What can hang from each mark:
faro: pusonu puva sepe sesi
veban: puva
puva: veban
sesi: faro veban
pusonu: nupos veban zino
sepe: veban
tolusef: veban
tapibov: tolusef

Every row comes from one small tree of marks. The marks that hang from a mark follow it in brackets, in alphabetical order. Every link used is in the known rows. Which tree was each row made from?
Known rows:
pusonu(nupos veban): 1.52  4.39  0.35  -0.10  -0.99  0.11  -0.67  -1.85  -0.67  -2.99  1.14  2.95  -1.92  -2.29  1.00  2.70  0.16  -2.09  1.62  -3.23
faro(pusonu puva sesi(veban)): -1.17  -0.13  -1.17  -3.19  4.63  3.09  -1.79  -1.89  -0.46  -1.37  0.11  -0.89  -1.34  -3.10  -2.08  5.99  -0.62  -1.09  2.06  -4.26
tapibov(tolusef): 0.51  1.79  1.04  -1.30  -0.17  -1.22  -2.83  -3.01  0.01  -0.91  0.51  -0.25  -2.24  -4.01  -1.00  2.89  1.23  -1.28  0.95  -1.30
pusonu(veban(puva) zino): 0.99  2.16  0.05  -2.67  -2.73  -2.14  -1.23  -3.18  0.55  -4.68  1.17  1.63  -3.81  -2.43  1.18  2.58  0.86  -2.01  0.91  -4.38
sesi(faro(pusonu(zino) puva sepe) veban): 1.58  1.55  0.67  0.91  0.66  1.85  -3.90  0.03  -2.91  -1.38  2.36  1.24  -1.37  -1.59  -1.40  4.73  -0.23  -1.96  3.54  -6.02
faro(pusonu(zino) puva sepe sesi(veban)): -0.61  -0.76  -0.73  -1.17  2.69  3.49  -2.46  -1.18  -0.76  -1.52  2.18  -2.02  -2.09  -1.60  -2.03  5.17  -0.39  -1.22  3.21  -5.80
pusonu(nupos zino): 2.16  3.71  -1.04  -0.48  -2.15  0.52  -2.88  -2.04  -0.82  -3.25  2.40  1.77  -2.01  -1.66  -1.29  1.38  2.38  -0.98  2.03  -3.15
sesi(faro(pusonu(nupos zino) puva sepe(veban))): 1.50  2.17  1.54  0.80  -0.22  2.57  -3.64  -0.38  -2.61  -1.31  3.56  0.57  -1.72  -2.74  -0.46  2.31  1.49  -3.06  3.56  -5.83
sesi(faro veban(puva)): 0.65  4.00  -0.17  -1.44  -1.10  -2.24  -2.29  -2.03  -2.75  -2.47  -1.04  1.95  -1.26  -2.65  -1.49  4.32  0.36  0.42  0.22  -4.47
sesi(faro(pusonu sepe) veban(puva)): 0.39  2.63  1.30  0.17  -0.53  -0.24  -2.08  -0.44  -3.82  -2.05  -0.29  -0.11  -2.12  -2.89  -1.60  4.37  -1.05  -0.18  1.09  -4.40
tapibov(tolusef(veban)): 1.34  1.53  1.40  -0.61  0.78  -1.34  -1.83  -3.01  1.21  -2.16  -0.34  0.29  -1.53  -4.29  0.42  2.17  1.58  -2.41  0.58  -1.47
pusonu(nupos veban(puva) zino): 2.17  3.31  -0.35  -1.09  -3.32  -1.19  -0.70  -3.36  -0.44  -5.79  1.10  2.01  -3.68  -1.16  0.95  1.46  0.32  -2.36  1.53  -5.29
faro(pusonu sepe sesi): -1.89  0.68  0.92  -1.67  1.64  2.66  -1.76  0.22  -0.83  -0.69  1.35  -3.00  -1.95  -4.04  -2.12  4.49  0.62  -0.09  1.52  -1.52
faro(pusonu(veban) sesi): -1.85  0.60  0.78  -2.75  3.10  1.55  -1.19  -0.87  1.03  -2.85  -0.49  -0.31  -2.68  -3.86  -0.91  5.02  -0.19  -2.52  1.39  -2.26
faro(pusonu puva(veban) sepe sesi): -2.57  -0.06  -0.07  -2.32  2.31  3.37  -1.62  -1.02  -0.79  -0.61  2.16  -2.53  -0.54  -3.97  -0.12  4.37  0.93  -1.52  2.94  -4.98
faro(sepe): 0.12  3.31  0.80  -0.81  -1.84  0.50  -2.00  -0.66  -1.78  0.61  3.14  -0.37  -1.19  -3.98  -0.36  3.20  1.77  1.00  1.05  -1.34
pusonu(zino): 0.97  2.56  -0.68  -2.05  -1.59  -0.43  -3.43  -1.81  0.13  -2.17  2.41  1.42  -2.18  -2.95  -1.07  2.51  2.95  -0.62  1.37  -2.29
faro(puva sepe): 0.89  2.19  0.18  -1.91  -1.23  2.14  -1.73  -1.65  -2.13  1.26  4.94  -0.45  -0.41  -3.50  0.59  3.66  1.52  0.70  2.17  -3.27
faro(sepe(veban) sesi): -2.61  2.71  0.50  -1.29  0.84  0.14  -1.65  -1.46  0.23  0.51  0.98  -1.83  -1.65  -4.02  -1.10  3.36  2.58  0.17  0.24  -2.89
sesi(faro(sepe) veban): 0.81  4.31  0.71  1.30  -0.71  -0.73  -3.21  -0.05  -2.94  -0.44  1.00  2.12  -0.62  -2.14  -1.50  4.67  0.58  0.10  1.55  -3.91

Which tree is each row?
0.32  0.20  -1.11  0.09  2.10  4.31  -2.05  -1.27  -1.45  -2.46  2.19  -1.70  -2.05  -0.58  -2.18  4.23  -0.77  -1.57  3.68  -6.44 -> faro(pusonu(nupos zino) puva sepe sesi(veban))
-1.95  -0.74  -0.51  -1.97  1.46  3.08  -2.54  -1.21  0.02  -1.83  2.74  -2.20  -1.32  -2.88  -0.42  3.81  1.57  -2.39  3.64  -5.93 -> faro(pusonu(zino) puva(veban) sepe sesi)
0.91  2.90  1.98  0.80  -1.52  0.58  -3.09  -0.44  -2.65  -2.58  1.58  -0.07  -2.71  -3.13  -0.97  1.67  1.40  -2.29  2.01  -4.78 -> sesi(faro(pusonu(nupos zino) sepe(veban(puva))))
-2.41  0.11  0.85  -1.77  0.91  1.05  -1.79  -1.58  0.10  -2.31  0.23  -3.72  -3.83  -3.93  -1.64  2.70  1.28  -1.41  0.85  -4.13 -> faro(pusonu(zino) sepe(veban(puva)) sesi)
-2.29  1.66  -1.98  -4.30  1.58  0.85  -1.90  -3.04  0.63  -1.08  1.30  0.09  0.49  -3.60  0.09  4.31  2.65  -0.78  1.87  -5.04 -> faro(puva(veban) sesi)
1.39  4.07  0.22  -1.57  -2.37  -0.88  0.50  -3.10  -1.28  -4.23  0.42  1.68  -2.66  -2.41  1.33  2.25  -0.50  -1.29  0.69  -3.99 -> pusonu(nupos veban(puva))
1.22  1.31  1.24  -1.87  -0.18  -2.14  -0.93  -3.99  0.75  -3.10  -0.95  -0.60  -2.07  -4.54  0.74  1.83  1.16  -1.79  -0.25  -2.04 -> tapibov(tolusef(veban(puva)))
0.42  -0.14  0.29  -0.64  1.24  4.03  -1.24  -1.16  -0.43  -3.27  3.41  -1.29  -2.56  -0.99  -0.10  3.78  -0.68  -3.34  4.23  -6.29 -> faro(pusonu(nupos veban zino) puva sepe sesi)
-1.46  1.05  0.48  -0.53  0.44  1.71  -1.34  -1.75  -0.76  -3.25  0.20  -3.39  -3.85  -2.87  -1.88  1.65  0.93  -1.63  1.25  -4.81 -> faro(pusonu(nupos zino) sepe(veban(puva)) sesi)
1.13  3.32  0.99  1.10  -0.91  0.40  -1.75  -0.54  -4.43  -2.76  -0.34  0.09  -2.01  -2.16  -1.79  3.71  -1.40  -0.40  1.42  -4.86 -> sesi(faro(pusonu(nupos) sepe) veban(puva))
-0.12  3.92  1.74  -0.76  -2.06  -1.20  -2.51  -1.07  -2.43  -0.29  1.58  0.40  -1.39  -4.22  -0.17  2.64  2.33  -0.25  0.61  -3.71 -> sesi(faro(sepe(veban(puva))))
1.40  3.41  0.23  0.45  -0.26  0.56  -3.12  -0.75  -3.23  0.14  2.36  2.06  0.01  -1.83  -0.81  5.05  0.37  -0.14  2.45  -5.51 -> sesi(faro(puva sepe) veban)
-1.24  -0.31  0.10  -3.53  1.34  0.30  -1.22  -2.01  1.16  -5.08  -0.48  -1.10  -3.97  -2.96  -0.99  4.06  -0.10  -2.75  1.30  -3.85 -> faro(pusonu(veban(puva) zino) sesi)
1.28  2.14  0.84  0.59  -1.12  2.41  -3.61  -0.09  -2.91  -2.23  3.57  1.19  -0.61  -2.36  0.01  2.63  1.54  -3.01  4.42  -6.17 -> sesi(faro(pusonu(nupos zino) puva(veban) sepe))
2.26  3.64  -0.11  0.26  -1.92  -0.19  -1.78  -2.08  0.24  -4.62  1.95  3.39  -2.97  -0.88  0.65  1.92  0.90  -3.20  2.52  -4.56 -> pusonu(nupos veban zino)
-1.20  -0.38  -0.61  -4.57  3.51  3.55  -1.94  -1.71  -0.22  -1.12  1.65  -1.64  -1.18  -4.16  -1.64  5.21  0.80  -1.17  2.17  -3.05 -> faro(pusonu puva sesi)
-1.21  -0.18  -0.30  -1.50  3.37  3.70  -1.51  -1.01  -1.42  -0.24  1.47  -2.33  -1.33  -2.62  -1.72  5.76  -1.00  -0.45  2.55  -4.65 -> faro(pusonu puva sepe sesi(veban))
-0.83  1.69  -2.22  -3.42  2.73  1.24  -1.77  -2.92  -0.02  -0.89  0.67  0.30  -0.32  -2.26  -1.51  5.60  0.84  0.25  1.44  -4.83 -> faro(puva sesi(veban))
-0.96  0.18  -1.72  -2.38  2.26  3.23  -2.45  -2.27  0.09  -3.85  1.21  -0.45  -1.15  -2.23  -0.95  3.13  1.55  -3.29  3.70  -6.33 -> faro(pusonu(nupos zino) puva(veban) sesi)
-0.46  -1.09  -0.33  -3.58  2.91  2.69  -2.02  -1.92  1.38  -3.47  1.91  -0.20  -2.67  -2.47  -0.30  4.99  0.21  -3.75  3.28  -5.17 -> faro(pusonu(veban zino) puva sesi)
-0.15  1.33  2.27  -0.98  -0.81  1.07  -0.25  -0.74  -1.78  -2.05  1.46  -1.40  -3.51  -4.18  0.86  3.56  -1.30  -1.44  1.23  -2.58 -> faro(pusonu(veban(puva)) sepe)
0.68  0.44  0.95  -2.62  2.07  2.78  -1.28  -1.57  -0.69  -1.49  2.41  0.84  -2.10  -4.11  1.23  4.44  -0.72  -3.15  2.69  -3.58 -> faro(pusonu(veban) puva)
-0.07  4.19  1.94  0.28  -1.13  -0.47  -3.29  -0.17  -2.00  0.39  2.16  1.13  -0.99  -4.09  -0.40  2.95  2.72  -0.77  1.24  -3.18 -> sesi(faro(sepe(veban)))
-0.09  0.51  0.75  -0.95  2.03  4.36  -0.38  -0.99  -1.07  -1.97  2.72  -1.50  -1.86  -2.13  0.17  4.48  -1.26  -2.54  3.52  -5.25 -> faro(pusonu(nupos veban) puva sepe sesi)
